What can hang from each mark:
K59: K31 K477 K859
K400: K31
K859: K59 K268 K400
K477: K59 K400
K268: K477
K31: K59 K268

Every row comes from one small tree of marks. The marks that hang from a mark follow it in brackets, in the order of their numbers. Every link used is in the known rows. Which tree was each row made from?
Known rows:
K59{K31{K268} K859{K400}}: [ 0.28  0.31 -0.16 -0.13  0.20 -0.23  0.17  0.81 -0.05  0.20 -0.24  0.23
  0.16 -0.03 -0.06  0.49 -0.08  0.68]
K59{K477 K859}: [ 0.21  0.03 -0.41 -0.26 -0.25 -0.55 -0.02  0.19 -0.10  0.36  0.00  0.40
  0.04 -0.15  0.05  0.53 -0.01  0.46]
K59{K31 K477 K859{K268}}: [ 0.14  0.29 -0.44 -0.30 -0.36 -0.79  0.04  0.48 -0.25  0.47 -0.03  0.54
  0.03 -0.25 -0.17  0.68 -0.12  0.72]
K59{K31 K477{K400} K859}: [ 0.22 -0.10 -0.39 -0.42 -0.21 -0.72 -0.01  0.40 -0.38  0.49 -0.17  0.55
 -0.11 -0.01  0.04  0.55 -0.15  0.75]
K31{K268{K477}}: [-0.11  0.13  0.12 -0.20  0.48  0.23  0.15  0.59  0.06 -0.01  0.04  0.10
 -0.11  0.22  0.25 -0.33 -0.02  0.20]
K59{K477{K400{K31}} K859{K268}}: [ 0.28  0.09 -0.26 -0.24 -0.62 -0.39  0.00  0.11 -0.22  0.42 -0.13  0.29
 -0.09 -0.20 -0.06  0.17  0.13  0.91]
K59{K31 K859{K268 K400}}: [ 0.42  0.47 -0.15  0.08 -0.12 -0.47  0.14  0.49 -0.06  0.13 -0.15  0.18
  0.10 -0.26 -0.26  0.55  0.04  0.67]
K59{K477}: [-0.11  0.00 -0.09 -0.08 -0.30 -0.28 -0.09  0.06 -0.18  0.24  0.23  0.33
 -0.06 -0.04  0.05  0.16 -0.04  0.20]
K268{K477}: [ 0.02  0.16  0.04 -0.04  0.50 -0.23  0.09  0.25  0.08 -0.17  0.21  0.22
 -0.35  0.19  0.24 -0.06  0.03  0.05]
K31{K59{K477{K400} K859} K268}: [ 0.22 -0.05 -0.28 -0.20 -0.03  0.13  0.01  0.71 -0.21  0.29 -0.28  0.07
  0.43  0.17  0.37 -0.02 -0.02  0.68]
K859{K268 K400}: [ 0.32  0.51  0.40  0.54 -0.39  0.11  0.05  0.08 -0.01 -0.14  0.18 -0.17
  0.05 -0.33 -0.25 -0.15  0.31  0.36]
K859{K59{K477} K268 K400{K31}}: [ 0.43  0.75  0.51  0.63 -0.73 -0.21  0.07  0.19 -0.22 -0.07  0.23 -0.03
 -0.03 -0.39 -0.42  0.08  0.47  0.84]
K268{K477{K59{K859}}}: [ 0.19  0.15  0.10 -0.12  0.28 -0.31  0.19  0.27  0.02 -0.16  0.06  0.10
 -0.47  0.15  0.05  0.12  0.06  0.08]
K268{K477{K59{K31 K859{K400}}}}: [ 0.22  0.28  0.15 -0.04  0.31 -0.42  0.22  0.45 -0.04 -0.16  0.10  0.20
 -0.48  0.17 -0.01  0.28  0.02  0.24]
K859{K268{K477} K400}: [ 0.33  0.62  0.43  0.51 -0.04 -0.05  0.11  0.25  0.05 -0.26  0.33 -0.01
 -0.19 -0.19 -0.08 -0.19  0.33  0.40]
K268{K477{K59{K31 K859} K400}}: [ 0.26 -0.02  0.17 -0.21  0.26 -0.34  0.18  0.33 -0.19 -0.08 -0.10  0.14
 -0.60  0.25  0.09  0.00  0.03  0.30]
K477{K59{K31{K268}}}: [-0.12  0.05  0.28 -0.17 -0.20  0.09  0.18  0.36 -0.24  0.06 -0.14 -0.09
 -0.20  0.12 -0.29  0.07 -0.12  0.06]

Write each row's tree:
[ 0.00 -0.07 -0.05 -0.08 -0.06  0.32 -0.03  0.61 -0.27  0.21 -0.12  0.02
  0.37  0.26  0.37 -0.28 -0.04  0.50] : K31{K59{K477{K400}} K268}
[ 0.33  0.22 -0.16  0.08  0.19  0.28  0.09  0.78  0.02  0.04 -0.28 -0.12
  0.56  0.12  0.26  0.08  0.05  0.55] : K31{K59{K859{K400}} K268}
[ 0.49  0.67  0.49  0.60 -0.54 -0.41  0.06  0.37 -0.37 -0.05  0.21  0.06
  0.00 -0.44 -0.42  0.23  0.35  0.66] : K859{K59{K31 K477} K268 K400}
[ 0.22  0.19  0.20 -0.09 -0.21 -0.08  0.23  0.51 -0.18  0.07 -0.22 -0.05
 -0.12  0.00 -0.32  0.35 -0.02  0.35] : K477{K59{K31{K268} K859{K400}}}
[ 0.10 -0.02  0.25 -0.27  0.27  0.25  0.20  0.55 -0.08  0.01 -0.16 -0.03
 -0.28  0.23  0.17 -0.38  0.04  0.32] : K31{K268{K477{K59{K859} K400}}}
[ 0.16 -0.07  0.38 -0.07  0.18 -0.07  0.14  0.12 -0.16 -0.20  0.04 -0.01
 -0.63  0.27  0.13 -0.32  0.11  0.09] : K268{K477{K59 K400}}
[ 0.31  0.47 -0.24 -0.01 -0.41 -0.75  0.05  0.55 -0.25  0.37  0.08  0.51
  0.05 -0.30 -0.21  0.71  0.00  0.87] : K59{K31 K477 K859{K268 K400}}
[ 0.09  0.04  0.04 -0.05  0.49  0.35  0.09  0.74 -0.09 -0.07 -0.14 -0.05
  0.17  0.41  0.51 -0.44  0.01  0.39] : K31{K59 K268{K477{K400}}}
[-0.04  0.24 -0.41 -0.09 -0.25 -0.22  0.01  0.28  0.00  0.21 -0.06  0.22
  0.18  0.20  0.08  0.38 -0.04  0.72] : K400{K31{K59{K477 K859}}}
[ 0.20  0.22  0.20  0.02  0.30 -0.22  0.14  0.53 -0.20 -0.08 -0.12  0.05
 -0.07  0.02 -0.07  0.11  0.06  0.25] : K859{K59{K31{K268{K477}}}}
[ 0.51  0.75  0.57  0.69 -0.52 -0.01  0.13  0.15 -0.08 -0.23  0.07 -0.25
  0.00 -0.37 -0.46 -0.02  0.50  0.70] : K859{K59 K268 K400{K31}}
[ 0.02  0.24 -0.36 -0.05 -0.10 -0.08  0.05  0.26  0.09  0.09 -0.18  0.07
  0.21  0.21  0.05  0.31 -0.02  0.62] : K400{K31{K59{K859}}}
[ 0.54  0.39 -0.04  0.21 -0.22 -0.20  0.10  0.19  0.08  0.02 -0.11 -0.04
  0.13 -0.35 -0.18  0.27  0.24  0.52] : K59{K859{K268 K400}}
[ 0.19  0.06 -0.04 -0.11  0.38 -0.19  0.09  0.29 -0.01 -0.09 -0.03  0.18
 -0.35  0.34  0.34 -0.14  0.08  0.51] : K268{K477{K400{K31{K59{K859}}}}}
[ 0.27  0.24  0.20  0.02  0.26 -0.29  0.20  0.31  0.03 -0.21  0.12  0.09
 -0.46  0.12  0.03  0.14  0.12  0.15] : K268{K477{K59{K859{K400}}}}
[ 0.03  0.41  0.28  0.27 -0.14  0.27  0.09  0.35  0.06 -0.04  0.11  0.01
  0.02  0.08 -0.08 -0.05  0.13  0.59] : K859{K400{K31{K268}}}
[ 0.08  0.43  0.20  0.35 -0.10  0.29  0.07  0.45  0.04 -0.08  0.07 -0.05
  0.20  0.16  0.02 -0.01  0.13  0.64] : K859{K400{K31{K59 K268}}}
[ 0.18  0.21  0.22  0.07 -0.02 -0.04  0.08  0.09 -0.06 -0.10  0.06 -0.03
 -0.28 -0.08  0.03 -0.42  0.20  0.28] : K859{K268{K477{K400}}}
[ 0.12 -0.27  0.41 -0.13 -0.37  0.04  0.10  0.03 -0.45  0.04 -0.27 -0.18
 -0.42  0.17 -0.22 -0.17 -0.02  0.18] : K477{K59{K31} K400}
